Known rows, with every step that occurs:
P/Q/B/T/X/A: [ 13  -2   2  -9   9   1  15  -8  -5   5  15  -4   0  -4   2  -4  29  -3
   3  15   2  21   8 -14  17 -14  -4 -32  -9   7   3  -9 -23  14   7  23
  12 -24 -15  10  22  -1  31]
X/T/G: [  4  -2   5  -7  10   3  11  -5   6 -24  18  -4  -8   4  -3 -10  -1  -3
  -5   7   9   0   6  -5 -13  -3   1  -1 -10   6   1   7  -6  14   8   5
   0 -21  -1   5   7   3  -4]
Q/P/T/X/A: [ 19  -9  10 -10  16   3  18  -4  -8  -7  15  -4  -4  -6  13 -11 -11  -3
   0   9   1  10   7  -9  12 -13  14  -5  -8   3  -5   9 -12   6  11  27
  17 -19 -18   6  11   1  -1]
M/H: [ 18   9  -6  -4  12   3  -2   3  10  -5  14  -2  -7  -5   5 -15  -1   5
   4  -4   4   1  13   1 -16  -8   1   7 -14  -2   1   3  -4   7   3   2
   2  -6  -3   7  -1   2 -13]
A/X/T/B/K: [ 11  25   4   1   5   8   0 -20  -6  -9  -3  -2 -22   7 -11  -8  -6  11
   3   0   3  24   9   6   2 -11  -4 -10 -13   1   7  12  -9  20  -6  -3
  -4 -11 -10   8   9 -10  12]
X/T/Q/P: [ 17   2  19  -4   6   2  23  -7  -5 -21  12 -11  -8  -1  -4 -14 -21  -2
   8  -2   9   0  -2  -8  -4 -19  20  -5 -14  -4   1   2   0  18   5  10
   6 -20  12   5   5   9   0]
P/Q/B: [  5   1   7   3   7   0  13  -2   3  19  12  -2  -1  -1  -2 -10   6  -4
  11   7   8  13  -2  -5  16 -14   1 -13  -5 -10   4  -7 -15  10   4   6
   6 -15   5   8  15   0  24]
X/Q: [  7   4   0  -4   8   1   7   3   7  -1  13  -3  -5  -8   3 -14  -3  -1
   5 -11  -2   5   5  -2   0 -10   5   8 -15   6  -2   2  -2   6   1   0
   8 -12   6   9   7  -6  -3]
D/B/Q/P: [  8  11  17  10   9   7  14   4  14   7  23 -15   8 -25  -2 -12   7  -3
   9 -11  21  -4  11   2  -7 -18  12  -4   0  -2  14  -2 -11   5   1  18
   9  -1   3   5   6   3  41]
Y/T: [  5  10  10  -1   7  -3  15  15  -1 -12   9   2 -21  -1   1 -12  -7   6
   8 -12   5   8   2   6  -7 -12  12  -2 -11  13  -4  -9  -6   5  -3   6
   4 -10   2   7   5  -2 -36]
T/B/Q: [ 10   8  -4   5   4   7   7  -7  15  -9  14 -10   2  -4  -4 -11   1   3
  10   7   7   9   7   2 -12 -15  -5  -4  -3 -12   5  -2 -10  10   1  -2
   5  -7  -9   7  -6   0  -1]
B/T/X/Q: [ 10   0  -7 -15   6   0   7   7   8 -14  22  -2   2 -10   1 -12   5  -4
   2  -5   0  14  11  -8  -5 -17   0  -9 -14  16  -2  -1 -10  11   4   6
  14 -19   0  10  12 -10   0]
D/K/T/Q/P: [  9  -7  13   9   2  -1  19  12  11 -30  26  -9 -13 -15  -1 -12 -37   2
  16   6  11   4   2  -4 -14 -24  23   4 -13  -1   4   3   1   9  15  15
   9 -10  19   9  12  -2  35]
B/K/T: [ -4   1   4  -9  12  -2   6  10   9  -3  10  -4 -30  -1  -7  -8 -21   9
   8 -11  11  15   1  11 -12  -8   8  -9 -10   1   0  -1  -9   7   7   0
   6  -6  13   9  -1 -19  21]
M/K/D/B/Q: [  4  -7  14  -1   1   2  10  10  27   6  13 -16  -9 -22   2  -6   8   4
  10 -21   9  -2   5   4 -22 -18  -9  19 -13   0  13  12 -16   1   3  25
   6   3  -7   8 -10   3  47]
P/Q: [  7   1   5 -12   9   0  10   6   8   6  12  -2  -9  -3   1  -9   8  -2
  10   2   2  14  -4  -4  11  -7   2  -5  -8 -10   5   3  -8   5   1   2
   2 -12   9   7   2  -5  -2]
T/X/Q: [  8   2  -6  -5   3   3   8   7   8 -10  14  -4  -3  -6   6 -17  -3   2
   1  -3  -2   8   2 -11   0 -12   0  -2 -21   3  -6   9  -5   4   4   0
  13 -23   0  10  16  -2 -30]
M/K/Q/B: [  2  -1   9   7  -5  -2   1  -8  11   5  -2  -6   1   2  -2  -6  -4  -1
  12 -15   1  11   4  -2   3 -17  -7   8  -5  -1  -1 -21 -17  11   6  19
  10  -8   7  12   7   2  41]
X/Q/B/K: [  1  11  -2   8  10   8   6 -10   3   7  13  -5  -8 -12  -4 -14  -1   3
   7  -3   5   6   7   7   5 -15   6 -18 -11   3   8  -4  -8  10   1  -3
   8 -14   6  11  16 -12  41]
A/X/Q/P/T/B/K/D: [ 24  16   4  -2   9   3   3 -15  -1   5  17  -1  -7 -19  -3 -12 -36   1
  12  -6  -6  24  12  13  12 -20  23  17 -16  -4   9  29  -7  18  10   3
  14 -13 -13   8  13 -19  51]
A/X/Q/B: [  8  19   2   8   5  -1   2  -9   0  21   7   3  -1  -5  -1 -13   7   5
   6 -13   3  14  15   0  15 -12   0   2 -23   6  -3  -3 -10  16   1   2
  11 -12  -1   9  30  -4   8]
Y/Q: [ 12   9   3   4  -3  -1   6   6   6  -5   8  -3 -10   6  10  -9  16   5
   9  -6   9  11   2  -2   2 -11   4   1 -15   5  -1  -6  -6   3  -7  12
   4 -14  16   8  -2  -4 -12]
P/T/G: [  9 -10  -4 -14  14  -1   7   3  15 -17  22   0  -4   1   0  -9 -15  -9
  -1  18   7   3   3   6  -7  -7   2  12  -6   0   1  12  -5  11  17  10
   6 -17 -10   2  -1  -8 -14]
K/T: [ -1  -2   7  -6   8  -9  11  16   9  -6  10  -2 -19   4  -2  -9 -21   3
   7 -13  11  14   0   1 -11 -10   5   7 -11   3  -9  -4 -11  10  10   5
  10  -8  12   7   5  -6   3]
P/Q/B/K: [  1   5   5  -1  11   7   8  -7   4  15  11  -5 -10  -8  -6 -10   4   2
  12   9   9  15   0   6  14 -11   4 -31  -3 -13  14  -5 -13   8   0   0
   3 -13   8   8  10 -11  44]
P/Q/G: [  3  -6   3 -10  17   2  13   5  17   1  15   4   2   1  -3  -7  17  -2
   7  16   4  12  -1  -2   5  -4   7  -7  -2  -6   7  10  -9  11   2  -3
   3 -14   9   8   5   1   4]
B/K/T/Q: [  2   1   1 -11   9  -1  11   6  18 -21   8  -8 -31  -1  -7  -8 -28  13
  12   6  13   9  -8  10 -15 -17   9  -6 -22  -9   3   3   3  13  10   0
   7 -12  16   9  -5 -14  -2]
Q/B: [  1  -1   9  15   6   0  11  -2  -1  11   5  -3  -5   2   0 -12  -2  -1
   5   1  11   6   8   0   0 -16   1 -16  -7   2   0 -13 -16  13   5   7
   9 -10  -5   7  15   3  16]
M/K: [  4  -6   8  -7   4   3   3   4  13  -8   1  -6 -14  -4   6  -8  -6  -1
   6 -12  -1   9   8  -3 -15 -11  -7   4  -4   4   4  -2 -10   1  -2  14
   4  -9   3   8  -7  -3  -5]
K/Q/P/T: [ 16  -1  13 -11   8  -6   8  -1   3  -1  14  -3   8  -2  -1 -10 -25 -11
  13 -12   4  12   0   3  16 -15  22  19  -2  -2  -6 -11  -8  11  15  15
  14  -8   9   6   5  -7  42]
A/X/Q: [ 13  18   0  -6   6   1  -2  -2   3  12   6   1  -7  -8   1 -13   8   7
   6 -17  -2  15  13   1   9  -5   0  13 -26   6  -4   8  -3   8  -2   0
   6  -9   3   9  17  -8 -11]
B/K: [  2   5   3  -5  12   9   3   1   3  -5   5  -6 -21  -5  -2 -12   2   5
   6  -4   9   9   9  10  -7  -7   5 -23  -8   1  10   0  -8   4   0  -2
   2  -5   3   8  -2 -14   8]
P/Q/B/T/X: [  8  -3   0  -8   3  -2  12   2   3   2  21  -2   3  -2  -4  -9  13  -8
   9  10   7  21   3 -11  10 -20  -5 -32  -4  -1   5 -11 -22  16   6  12
  13 -23  -2   8  19  -6  19]
D/K/T/B/Q/P: [ 10   3   5  15  -1   5  15   3  16 -26  35 -11   1 -21  -5 -11 -28   3
  17   0  10  11  13   0 -18 -21  15   2   6  -7   9   0 -12   9  10  11
   9  -6   7   8   8  -5  62]

Rows:
[ 23   1   1  -5   0  -1  14   6   3 -14  22  -2   0  -1  13 -14 -12  -3
   8   1   8  15  -4  -9  11 -21  17   3  -9   0  -7   3  -8   5   3  22
  15 -28  10   5   5  -4 -21]  Y/Q/P/T/X
[  5   4   5   2   0  -8   5  -4   2   8  10  -2   7   8 -10  -5   8  -8
  12  -4   9  15  12   5   7 -19   1  -8  -3  12  -1 -33 -21  21  13  12
  12  -5   1  10  14  -8  62]  K/Q/B/T
[  7  -7  -3  -4  10  -2  14  -2   4  -1  20  -5  -8 -13   0 -16 -24   2
   6   1   1  10  -4   5   7 -21   7  -4 -25   3  -1  17 -14  12  18   7
  18 -22 -13   9  16 -13  37]  P/T/X/Q/B/K/D
[ 19  12  12   3   6   7  17 -17   2 -13  20 -13   7  -7  -9 -13 -12  -2
   9  -6   8   9   8  -5  -8 -17  12  -7   4  -9   6  -1 -11  17  -3   5
   6 -15   2   6   2   5  27]  X/T/B/Q/P
[  6   5  -4  -3   9   0  19  13  14 -28  22   7  -2  -7   1 -16   0   9
   1   6  -3   9  -1  -2  -6 -13  16  -2 -17  17  -8  10  -2  11  -1  -2
  13 -28   5  10  19   4 -58]  Y/T/X/Q/G
[  3   5   1   7   0  -6  10   8  10  -5   8  -2 -13  13  -4  -7 -33   1
   7   5   9  19  -2   0 -11 -19   1   7  -3  -3  -7  -2 -11  17  12   4
   9 -11   0   8   5  -4   0]  K/T/B
[  8   7   8   6   0   1  14  -6  -5 -18   4  -6 -10  15  -4 -10 -18  -4
   1   7   2  11   0  -5  -6 -16  -3   2  -3   3  -3   1 -12  19   1   4
   1 -17 -10   6   2   4   4]  X/T/B
[  0  -2  20  14  -2  -5  13  19   7  10   4  -8 -14  -3   4 -10   1  -2
   4  -4  15   0   1   3  -8 -19   3  12 -15  10   4  13 -16   8  11  18
   8   0 -17   7   9   1  41]  K/D/B
[ -7   1   4   4  11  -3   9   3   6   6  11  -3 -21   2  -9  -9 -23   5
   9  -7  17  15   2  11  -5 -15   7 -18  -9  -1   0 -12 -14  14   9   2
  11 -10  10   9  12 -14  45]  Q/B/K/T
[  8  14  -2   7  -2   7  -5 -11   9 -12  -2  -6  -7   6 -10  -6 -11   4
  12   9   2  19   3  10   4 -15   2  -8  -3  -9   8  -6  -9  14   5  -4
   3  -5  -3  12   1 -13  31]  T/B/K/Q
[  6  10  -2  10   4  12   1  -7   3 -10   3  -6 -16   2  -4  -9 -12   3
   6  15   5  15   7   9  -7 -16   1 -21   0  -5  12   3  -8  11   1  -3
   1  -9 -11   9  -2 -12  10]  T/B/K
[  7  12  10  12   0  -3  23   3   1 -19   9  -1 -15   4  -4 -13 -14   7
  11   8  11   0  -7   4  -2 -26   9 -11 -21   4  -3 -15  -1  17   4  10
   8 -20   0   7  12   7 -33]  Y/T/Q/B
[ -1  -7  10   9  12   0  18  13  28   4  20  -9   5 -11  -4  -7  23   5
   7   6  20  -4   4  11 -21 -14   5   6 -12   5  11  19 -15  13   9  10
   9   1  -9   7   2   9  43]  K/D/B/Q/G
[  8   0   5  -8   7  -3  12   0   2  14  20  -1   3  -5  -7  -6  13 -11
  12   2   8  18   6  -1  11 -16   1 -22   1   3   8 -17 -20  16   5  11
   7 -14   2   7  12  -8  45]  P/Q/B/T
[ -7  -1  -1   4   7  -1  10   4   7  -2  12  -5 -21   1  -7 -13 -22  10
   6   1  17  18  -2   2  -8 -19   0 -28 -13  -3  -3  -3 -18  12  13   4
  16 -18   3   9  20  -9  10]  Q/B/K/T/X
[ 13   2  10  -6  16   7  11  -4   8   4  20 -12   4 -21  -1 -14   4   1
  13 -16  12   2  15   0  -7 -10  17 -12  -1 -10   7  -7  -9   4  -1   6
  10  -6  10   6   0   1  20]  B/Q/P
[ 13  -2   3 -11   6  -2  10   4   8 -18  12  -5 -10   1  -5  -7   4  -3
  10   9   8   6   7   1 -13 -21   2 -12 -16   6   6  -9  -1  17   8  10
   6  -9   1   7  -5  -6   1]  B/T/Q
[ -2  15   9   7  -1   6  -1   4  13   4   2 -10 -10  -2  -8  -6   8   3
   8  -4  15   6  -1  13   4 -17   1   3 -10   5  13  -3  -8   8   6   8
   3   3   3  11   4 -12  52]  D/B/K/Q
[ -5  10  10  10   5   9   5   8   8   7   6  -9 -19  -7  -2  -9   5   3
   3   4  17   3   3  12  -8 -16   2 -14  -6   7  16   5  -8   5   0  10
   1  -2  -4   8   4 -11  34]  D/B/K
[ 18   6   5   3  11   9  10 -11  -1  -9  17  -6  -6  -5  -3 -10 -38  -8
   8  15   5  15   6  12   2 -22  19 -11  10  -8  12   7  -8  14   8   7
   8 -13 -10   6  -2 -16  32]  Q/P/T/B/K
[ 19   2   5 -17  14   7   6 -17  -3 -12  10  -7  -6  -7   2  -8 -10   5
   6   3  -1  17   4   2  21 -10  17  -8 -11  -2  -1   3 -11   7  13  20
  15 -16  -7  11  10 -12  39]  B/K/Q/P/T/X/A
[  3  -5  11  -2  10   2   7   3   2  -1   2  -8 -26  -7   0 -11  -3   9
   9  -8   7  10   8  10 -11  -8  11 -15 -16   1   7   9 -13   5   6   1
   4  -2  -6   9  -1 -11  36]  B/K/D
[ 15  -4  13 -10  15  -2  15   5  -2   1  18  -2  -1  -4   3 -13 -26 -12
   8  -5   7   7   4   3   3 -15  20   5   1   0  -1  -1  -7   9   9  14
  12 -11   2   3   1  -7  14]  Q/P/T
[ 10  20   8   1   7   5  10 -23  -6  -5   0  -5 -22   3 -13 -10  -3  14
   8   2  10  12   0   7   5 -17  -2 -22 -31   0   6   3  -4  24   1   0
   1 -16   1   8  15  -3  13]  A/X/T/Q/B/K
[ -6  -1  -5   7  12   1   5  -3  17  -3  21  -3 -15  -2  -9  -8 -18   4
   3  10  21  10   7  10 -13  -9   7 -19  -5  -2   6   0 -12  18  17   0
  10 -19   8   7  15 -12  33]  Q/B/K/T/G
[  9   1   0   7   5   1  10   6  15 -12  14   3   2  10   5  -6  24   4
   6  10  10  11   3   1  -1  -8   8   1  -9   9   0   0  -7  10  -6   7
   5 -17  19   8   0   2 -10]  Y/Q/G
[ 15 -10  20  -8   9  -1  18   7  24   5  28 -15   1 -30   2  -7 -18  -8
  12 -23   9  -1   4   7 -14 -24  10  29  -3   1  13  16 -15   3   9  36
  14  -3  -5   5 -11  -1  67]  M/K/D/B/Q/P/T
[ 12   4  -6  11  -2   0   4  -5  11  -9  28   0   6   4   0  -3  25  -7
   5  13  18  11  16   0  -3 -16   2 -13  -5  14   6 -17 -12  19   5  16
   8 -26  10   7  11  -6  27]  Y/Q/B/T/G
[ 13   3  -6  -9   9   2  12  -4  15 -15  20  -7   5   0  -5  -9 -16  -4
  10  12   5   9  -1   8  -6 -19  -3  10  -4 -12   3   3  -8  11   6   5
   7  -9 -15   4 -13  -7   0]  P/T/B/Q
[ 22  17  18  -5   7   1  14 -14  -7 -12   4  -5 -12  -1  -5 -12  -9   5
   8  -8   7  12   5  -6   5 -16  15   1 -24  -4   0   8   1  21   0   6
   5 -17   8   5  13   7  -6]  A/X/T/Q/P
[  2   7   2  -8   6   4  -3  -4   9  -5   1  -6 -13   1  -8  -8   3   7
  12  -8   4  14   4  10   5  -8   6  -8 -11  -3   5 -10  -8   7   3  -1
   3  -2   9  12   1 -14  36]  B/K/Q
[  9  -5   5  -3   8   6  11  -2  -4  -7   0  -6 -14   2  13 -10  15  10
  -3   9   3  10   8 -11   1  -6  -3 -17 -19   5  -6   6 -13   4   4  18
   9 -16 -22   9  13   5 -23]  T/X/A
[  6   4  11   4   4   2  13  -8  -3 -14   2  -9 -24   6  -7 -10 -23   5
   5   2   2  14   1   7 -11 -16   5 -10 -10   2   6  17 -15  19   6   0
   0 -10 -14   8  -1  -7  49]  X/T/B/K/D
[  1  -2  -5 -12   4  -7  10  15  16 -12  19  -2 -11  -4   1 -15 -23   6
   4 -12   4  13  -5 -11  -5 -15   3  11 -23   3 -14   7  -6   9  12   3
  18 -24  10  10  17  -7 -22]  K/T/X/Q
[  6  -3  -3   3   3  -3   1  -9  13  -6  21  -1  15   4 -12  -2  11 -10
   6   9  13  11  16   3   1 -14   1  -7  -3   9   4 -23 -15  25  20  11
  11 -13   0   9  19  -5  53]  K/Q/B/T/G
[ 23  24  11   2   7   7   9 -22  -2  -4  14  -7   4  -8 -10 -11  -5   6
   9 -12   6  19  16  -2   0 -14   8  -2  -6  -9   5   5 -11  21  -5   3
   5 -11  -2   6  11   3  20]  A/X/T/B/Q/P
[ 10  -6   2 -14   9   3  10   1  -6 -11   8  -5 -11  -1   6  -5  23   3
  -1   5   2  15  18  -8  -4 -10  -4 -23 -13  20  -2  -3 -16  10   6  22
  10 -15 -21   9   8  -4   0]  B/T/X/A
[  7   8   1  -1   8   2  11   8   9 -27  18   2 -14  -3   0 -10  -4   3
   2   7   8   5   8   5 -13  -6  10   0  -9  10   0   0  -2   8   3   4
   2 -18  -1   6   9  -1 -53]  Y/T/G
[ -3  -2  -2 -11   9   0   6  11  11 -14  11  -5 -25  -1  -3 -12 -18  12
   5  -3  12  18  -1   1 -13 -12   3 -19 -16  -2  -3   5 -12   6  10  -1
  12 -17   9   9   7 -14  -9]  B/K/T/X
[  3  -3   5   8   2 -10  19   4  12  -5  10  -5 -14  10  -5 -10 -28   5
  11  10  18   7  -9  -1  -8 -25   4  -2 -21  -6  -6 -10  -6  22  17   9
  13 -17   8   7  12   3   5]  K/T/Q/B
[  7   6  -4  -2   4  -3  10   4  21 -11  17  -8  -5   0  -8  -8 -20   6
  12   0  12  15   0   3 -18 -16  -2   8  -6 -12  -2  -4 -12  13   8   0
  10  -8   3   7  -5  -5   8]  K/T/B/Q
[  2   5  11   2   1  -2   8  17   5   9  14  -6  -7  -3  -2  -5  15 -11
   3  -1  16   6  11   5 -11 -21  -2  -4  -1  25  10  -7 -13  13   5  21
   5  -1  -9   7   5  -9  40]  D/B/T
[ 17  -1   8 -12  14  -2  14   1   3  -1  27  -2   5 -16   4 -16 -30 -12
   7 -12  -1   6   5   0  11 -16  23  19  -4   5  -2   6  -2   9   7   7
  15 -17   8   5   5 -10  25]  X/Q/P/T
